Each row was made from one small tree. The marks that hang from a mark follow it in brackets, in alphabetical order. Every link used is in the known rows. Write each row's tree.
Known rows:
buvez(bula): [  1  -2  -4  -5  -2  11   3  -6   3  -3  -4   3  15  -5   2  14   4 -10
   6   9   0   5  -1  -4   3   4  -2  -2 -10   2  -8  -1   0   2 -10  -5
   3  -5   6   9   8   5   0  -1   5   1  -2   2   0]
fipo(fonomo): [ -5   1   3   1   1  -5   8   4   1   1   2   9  -4   0 -14  -4   2   6
   0 -10   5  -3   2   3   4  -3   9  12   3   8   9 -12  -8  -1  -3   0
  -3   3   0 -14   5   1   4   2   3   9  -4   5  -2]
vuverug(bula(buvez fipo(fonomo) kovile suvupen)): [-28   7 -18   6  -5  50  18  -3   6 -14  -5  62  34  -1 -45  12  41  -6
   5  -7 -13   7 -17   6  25 -33  -3  12   6   5  21   0  -4 -11 -21  24
  21 -21  16 -11  23   1   6  -1  26  -8  -6   2   7]
vuverug(bula(kovile)): [-10   3  -9   0   4  26   5  -3   9   0   1  13  10   4  -8   8  25  -4
   1  -4  -5   5 -12  -5  18 -10  -3  12  -4   1   3  11   3   0  -4   4
   7 -17   1   9   7   8  -1  -2  10  -9   2   2  -5]
bula(kovile): [-3  3 -7  3 -8 19  6 -2  5 -5  2 11  8 -3 -5 -2  9  1 -1 -4 -7  3 -2 -6
  9 -4  0  2 -4 -1  8  7  5 -4 -2  0  4 -9  8  0  1  1 -1 -1  8 -4  2 -2
  4]
vuverug(bula(fipo(fonomo(pusava)) kovile)): [-19   0 -10   5  -2  23  19   5   5  -6   5  42  18  11 -39   9  26  -6
  -4 -20  -4   4 -16   6  33 -21   9  35   0  10  16 -12 -13  -7  -5  12
   3 -17   0 -13  17   8   0   5  19  10  -6  15  -4]
vuverug(bula(buvez fipo(fonomo(pusava)) kovile suvupen)): [-36   3 -18   7  -9  44  30   4   5 -15  -5  61  36  10 -56  12  31  -2
  -4 -12 -12   2 -20   7  28 -36   2  21   7   8  21  -9  -6 -11 -16  27
  18 -22  10 -18  21   5   3   1  22  -1  -9  12  10]
fonomo(fipo pusava): [-11  -6   4  10  -3 -12  21   1   5  -7   1  -3  10  -1 -12  -5 -20   3
 -13 -16   5  -8 -10   7   7  -1   5  15   5  10   3 -14   3  -2  19  -4
  -6   1 -19  -8  -5   9   1   1  -1  12 -12  15   9]
kovile(bula(buvez fipo(fonomo(pusava)) vuverug)): [-17   1  -8   3   2  21  18   2  -9 -15 -12  72  26  17 -49  10  23  -8
  -4 -15  -4   1  -7  17  11 -17  11  14   5  14  11 -24 -13 -12 -21  32
  10 -10  10 -19  22 -12   2   3  14   4 -22   2   8]
dotop(kikos kovile): [  5   0   1  -8   4   0  -8   1  -4  11   0 -11   0   2  27   0  -9   2
  -5   6   6  -7   2  -3  10  13   3   8  -3  -5   8   4   0   0 -21  -1
  10   5   3  11   0  -2  -3   8   8   8   5 -10 -11]
kovile(bula(buvez)): [-8  2 -4  1  4 12 -1 -6 -2 -7 -9 24 15  6 -8  3 10 -9  3  5 -6 -3  0  1
 -4 -5 -3 -6 -1 -2 -3  4  4  2 -9 17  9 -6  3  6  4 -2 -2 -5  9 -5 -7 -5
  7]
kovile(bula(buvez fipo(fonomo(pusava)) suvupen vuverug)): [-22   1 -11   3  -7  29  23   1 -13 -15 -15  79  33  15 -56  13  23  -9
  -2  -6  -9  -5 -15  16  10 -26   7   3   8  14  16 -25 -14  -9 -27  40
  16 -13  19 -27  23 -13  -1   3  14  -4 -20   5  16]
dotop(kikos kovile(bula(buvez))): [ -3   1  -4 -11  11  13  -8  -1  -7   2 -11  13  17  10  18   5  -1  -5
  -3  11   2  -8   1  -4   4   8   0   2  -5  -5   7   6   3   5 -31  17
  19  -2   9  15   4  -4  -3   5  17   1  -2 -16  -4]
fipo(fonomo(pusava)): [-12  -3   2   3   1 -12  19   9  -2  -2   1   9  -4   8 -23  -1  -6   5
 -10 -15   4  -8  -2   4   4  -6  12  21   5  12   9 -23 -12   0   5   3
  -8   3  -5 -18   3   5   0   5   0  19  -8  16   0]
buvez(bula(fipo(fonomo) kovile suvupen vuverug)): [-10   5 -18  -1 -18  55  19  -7   0 -11  -6  66  39  -2 -41  22  36  -9
  10   2 -15  11 -14   5  25 -21   0  -4  -5  11  17 -11  -9 -13 -36  18
  21 -21  34 -12  35 -11   3   2  20 -11 -10   4   7]
buvez(bula(fipo(fonomo(pusava)) kovile suvupen vuverug)): [-17  -1 -18  -1 -19  47  30   2  -3 -15  -7  68  39   1 -51  21  27  -7
   0  -4 -14   6 -15   8  28 -21   6   6  -4  16  16 -20 -15 -16 -29  21
  16 -19  26 -21  32  -8   0   4  18   1 -14  11  11]
vuverug(bula(buvez fipo suvupen)): [-19   4 -13   3  -2  36   5  -5   1  -8  -9  40  31   3 -27  14  27 -10
   7   6 -10   7 -16   7  13 -25  -9  -2   7   0   7   5   1  -8 -18  24
  17 -15   8   3  17  -1   2  -2  15 -15  -3  -3  10]
dotop(kovile): [ 2 -2  5 -2 -2  2 -3  4 -3  7  1  3  1  2 10 -2 -8 -2 -5  3  7 -6  1  0
 10  5 -2  5 -6  2  1  3 -2  6 -5 -2 10 -1 -1  8  1  1 -2  0  6  4  2 -4
 -4]
bula(fipo(fonomo) kovile vuverug): [ -6   8 -12   5  -6  32  14  -3   0  -9  -1  55  20  -1 -38   5  32   5
   2 -16  -7  11  -5   8  22 -16   4  14   1   9  16  -9  -9 -14 -22  11
  12 -12  20 -20  24 -10   9   4  15  -3  -6  -2   1]
vuverug(bula(kovile suvupen)): [-16   2 -13  -1  -2  36   7  -1   8   0   1  18  16   4 -17  10  28  -4
   2   5 -13   0 -19  -6  17 -17  -5   0  -2  -1   8  11   1   0  -8  14
  14 -20   9   3   8   4  -6  -1  12 -18   3   4   5]
deku(pusava): [ -4  -2   2   2   3  -4   8   7  -3   0   1  -7   4  11 -11  -9  -5  -6
  -5   0   0 -10  -1  -4  -3  -1  -2   3   1   9 -10  -6  -5   0   6   4
   0   6   3   2  -8  -3   3   4  -9   6   2  -6  -3]
kovile(bula(buvez fipo suvupen vuverug)): [-12   4 -15   0  -5  43   4  -5 -10 -16 -18  65  37   7 -32  17  28 -14
   8   8 -14   7 -13  10   5 -20  -4 -19   4   2   6  -2  -2 -11 -27  39
  23 -16  23  -6  20 -20   0   1  15 -23 -12 -10  16]

Write each row's tree:
[-21  -2 -10   8 -17  28  27   3  -1 -11   0  47  24   3 -43   6   8  -4
  -6 -11  -9  -3 -12   6  22 -22  10  13   4   9  25 -16 -14 -14 -10  19
   9 -12  13 -28  15  -1   1   5  15   6  -6  13   6]	bula(fipo(fonomo(pusava)) kovile suvupen)
[ -3   5  -3   3   1  12   7  -1  -6  -5  -3  45  10   1 -32   5  22   3
   1 -13  -1   8  -5  15  15 -13   9  10   4  11  10 -18 -12 -12 -20  11
   8  -4  12 -19  20 -12  10   4   8   2 -11   0  -2]	bula(fipo(fonomo) vuverug)
[ -5   4 -20  -3 -22  61  14  -9   0 -12 -10  57  43  -4 -28  24  33 -13
  11  11 -17  13 -14   4  21 -16  -8 -14  -9   5   9   2  -4 -15 -34  18
  23 -25  33  -3  27 -11   0  -1  19 -16  -5  -3  10]	buvez(bula(fipo kovile suvupen vuverug))
[-15  11 -22   6 -18  59  14  -3  -3 -19 -15  69  39  -1 -37  10  33  -1
   4   4 -21  11  -8   9  15 -27  -9 -14   4   3  15   5   5 -18 -32  28
  29 -20  30 -13  24 -16   7  -2  19 -21  -8 -13  16]	bula(buvez fipo kovile suvupen vuverug)
[-16   2 -14   2  -7  47   6  -3   5  -5   1  37  28   2 -27  15  31 -12
   8   1 -13   7 -23   1  25 -21  -4   2  -3  -4  15  10  -1  -8 -14  20
  18 -23  12   5  16   2  -2   1  17 -17   2   2   3]	vuverug(bula(fipo kovile suvupen))
[ -9   1  -6  -2  -1  26   6  -3 -10  -4  -4  60  22   6 -38  15  26 -10
   7  -2  -5   1 -14  12  12 -15  10  -5   4  10  17 -19 -16  -9 -29  32
  14 -11  22 -19  22 -17  -2   4  11 -12 -11   0   8]	kovile(bula(fipo(fonomo) suvupen vuverug))
[-22   7 -21   4 -10  59  10  -5   7 -13  -7  52  39   2 -32  14  38 -12
   5   1 -18  10 -18   3  22 -29 -12   0   4  -2  12  12   6 -10 -17  26
  25 -25  16   3  17   2   2  -3  23 -17  -1  -5  10]	vuverug(bula(buvez fipo kovile suvupen))
[  0   5 -19  -3 -14  48   8 -12   0 -13  -6  53  35  -3 -23  22  32 -12
  10   2 -13  19  -9   3  22  -9  -6   0 -13   4   3   3  -2 -13 -30   7
  16 -21  25   3  28  -7   3   0  18  -7  -6  -7   5]	buvez(bula(fipo kovile vuverug))
[ -7   5  -9  -1   6  23   3  -3  -7 -12 -15  40  19   8 -18   8  24  -5
   3   4  -9   0  -2   4  -4  -7  -4  -9  -2   5  -2   2   2  -1 -17  24
  15 -10  12   2  14 -13  -2  -4   8 -15 -11  -8   8]	kovile(bula(buvez vuverug))
[-21   4 -11   1   1  26  10   0   3  -4 -10  23  18   4 -18   7  23  -2
   3   9  -9  -1 -15   1   3 -20  -9  -6   7   2   2   5   5  -3 -10  18
  16 -13   5   3   9   1  -2  -4  10 -16  -3   3   9]	vuverug(bula(buvez suvupen))
[-14   6 -11  -1  -3  37  11  -2 -10 -12 -13  74  32   4 -46  12  33  -8
   6   0  -8   3 -12  15   7 -22   6  -6   5  10  15 -15  -9  -9 -29  38
  21 -14  25 -20  25 -18   4   2  17 -15 -16  -4  15]	kovile(bula(buvez fipo(fonomo) suvupen vuverug))
[-24   5 -11   2   2  30  10  -2   3  -8  -5  50  27   2 -42  11  31  -2
   5  -4  -5   5 -13  11  17 -29  -3  11  10   4  14  -8  -6  -7 -20  24
  16 -10   8  -9  23   0   6   0  17  -6  -8   3   7]	vuverug(bula(buvez fipo(fonomo) suvupen))
[ -1   2 -14  -7 -16  38   8  -8  -6  -9 -11  46  35  -2 -24  23  24 -13
  12  15 -10  12 -13   7   9 -11  -6 -17  -7   7   3  -8  -6 -11 -29  17
  18 -15  25   0  24 -14  -1   1  11 -12  -8  -3   9]	buvez(bula(fipo suvupen vuverug))
[ -5   5 -15 -10  -2  43  -5  -2 -15   0 -17  58  39   9  -8  14  22  -9
   1  16  -9  -1 -12   8  14  -7  -1  -9   1  -1  18   0  -1  -8 -50  38
  34 -14  28   6  21 -24  -4   7  23 -15  -7 -22   4]	dotop(kikos kovile(bula(buvez fipo suvupen vuverug)))
[-11   5 -10   4 -13  31   7  -4  -4 -14 -12  39  27  -2 -23   9  13  -6
   7   4 -12   6  -5   8   6 -19  -9 -12   7  -4   9   0   1 -12 -16  22
  16  -4  15  -5  11  -7   4  -1  13  -8  -3  -8  13]	bula(buvez fipo suvupen)
[ -7   5 -17   3 -19  50  10  -4  -4 -10  -5  52  31   0 -32  10  32  -4
   6   3 -17   9 -13   9  18 -18  -3 -10  -1   3  18   2  -3 -16 -24  23
  21 -19  24 -12  18 -15   1   4  13 -17  -4  -8  10]	bula(fipo kovile suvupen vuverug)
[ -5   5 -12   1   1  32  -1  -9  -9 -15 -14  61  30   9 -25  14  28  -9
   6   2  -7  10  -5  11   6 -15  -4  -6  -1   3   1  -1  -1 -10 -22  28
  18 -14  17  -5  21 -15   2  -1  13 -13 -11 -14   8]	kovile(bula(buvez fipo vuverug))
[ -7   3 -10   0  -9  34  15  -9   5 -12   2  43  28  -7 -24  18  21  -9
   9  -7  -5  11  -3   1  24  -9   2  12 -10   6  11  -8  -9 -10 -24   0
  10 -12  20  -4  21   5   8   2  19   8  -4   4  -1]	buvez(bula(fipo(fonomo) kovile))
[-11  10  -9   6  -5  23  15   0  -6 -16 -11  59  22   2 -39   4  29   7
   1 -12  -4  11  -1  16  10 -18   0  10   8  11   9 -14  -6 -18 -25  18
  15  -6  15 -22  24 -12  13   1  15   0 -13  -8   5]	bula(buvez fipo(fonomo) vuverug)
[-10   7 -15   9 -14  43  12  -5   3 -20  -5  43  30  -2 -21   6  21  -6
   4  -6 -14  11  -2   2  16 -15  -8   3   0  -4   7  10   4 -13 -15  12
  16 -11  15  -4  14  -1   7  -1  19  -2  -1 -10   5]	bula(buvez fipo kovile)
[-17  10 -11   4  -9  36  18   2  -7 -15 -14  65  26  -2 -45   6  28   2
   3  -2  -9   7  -6  16   9 -27   0  -6  10  10  15 -16  -8 -19 -29  27
  20  -8  22 -24  23 -17  10   1  14  -9 -12  -6  13]	bula(buvez fipo(fonomo) suvupen vuverug)
[ -5   5  -9  -5 -11  32  12  -6  -3  -5  -8  52  30  -5 -38  21  28  -8
  11   5  -8   9 -14   8  15 -16   2  -6  -2  13  11 -18 -13 -13 -33  17
  16 -12  26 -12  27 -14   4   3  13  -5 -11   4   5]	buvez(bula(fipo(fonomo) suvupen vuverug))
[ -3   4 -15  -5 -12  41  11  -5   3  -9  -9  35  24  -3 -13  15  27  -4
   6   7 -12  10  -9  -4  12  -5  -7  -5 -12   7  -2   2   3  -6 -23   3
  15 -18  21   4  20  -5   1  -3  12 -10  -7  -1   3]	buvez(bula(kovile vuverug))
[ -4   4 -10   0 -13  29   4  -3  -7  -4  -6  41  20   0 -28  10  20  -4
   6   6 -10   8 -13  13   6 -13  -1 -14   4   3  10  -4  -4 -12 -19  22
  16 -10  20 -10  18 -17   3   5   6 -15  -6  -6   9]	bula(fipo suvupen vuverug)
[-18   6 -10   5  -8  25  16   0  -1 -14  -7  47  25  -2 -36   4  14   1
   5  -6  -6   3  -4  10   8 -23   0   0  10   4  16 -12  -5 -15 -19  19
  13  -3  14 -18  16  -4   8   1  15   0  -7  -2  12]	bula(buvez fipo(fonomo) suvupen)
[ -8   5 -15   0 -15  41  11   3  -2  -7  -7  32  18   0 -23   7  27   2
  -2   5 -18   2 -12   2  12 -14  -3 -14   1   5  14   4   1  -8 -19  17
  16 -17  21 -12  15 -14  -2  -1   8 -22  -3  -3  12]	bula(kovile suvupen vuverug)
[-12   3 -11  -4  -3  33   7  -2  -9  -9 -17  45  26   7 -25   8  23  -7
   3  14 -14  -2  -9   5  -4 -16  -4 -19   2   5   5  -1   2  -6 -23  31
  22 -14  19  -3  15 -17  -4  -3   9 -26 -11  -8  16]	kovile(bula(buvez suvupen vuverug))
[-13   6  -8   3   4  26   2  -4   1  -9  -4  35  26   5 -18  11  28  -6
   5  -2  -4  12 -10   9  13 -17  -7  11   2   0   1   6   2  -6 -12  15
  11 -10   1   4  14   3   6  -4  15  -2  -4  -7   0]	vuverug(bula(buvez fipo))
[-13   1 -15   0 -14  34  28  -2  -1 -18  -7  64  31   5 -44  19  24  -7
  -1 -10  -8  10 -11   8  25 -14   5  17  -9  16  13 -20 -13 -15 -24   9
  10 -18  18 -20  33  -4   5   3  20  10 -14  10   3]	buvez(bula(fipo(fonomo(pusava)) kovile vuverug))
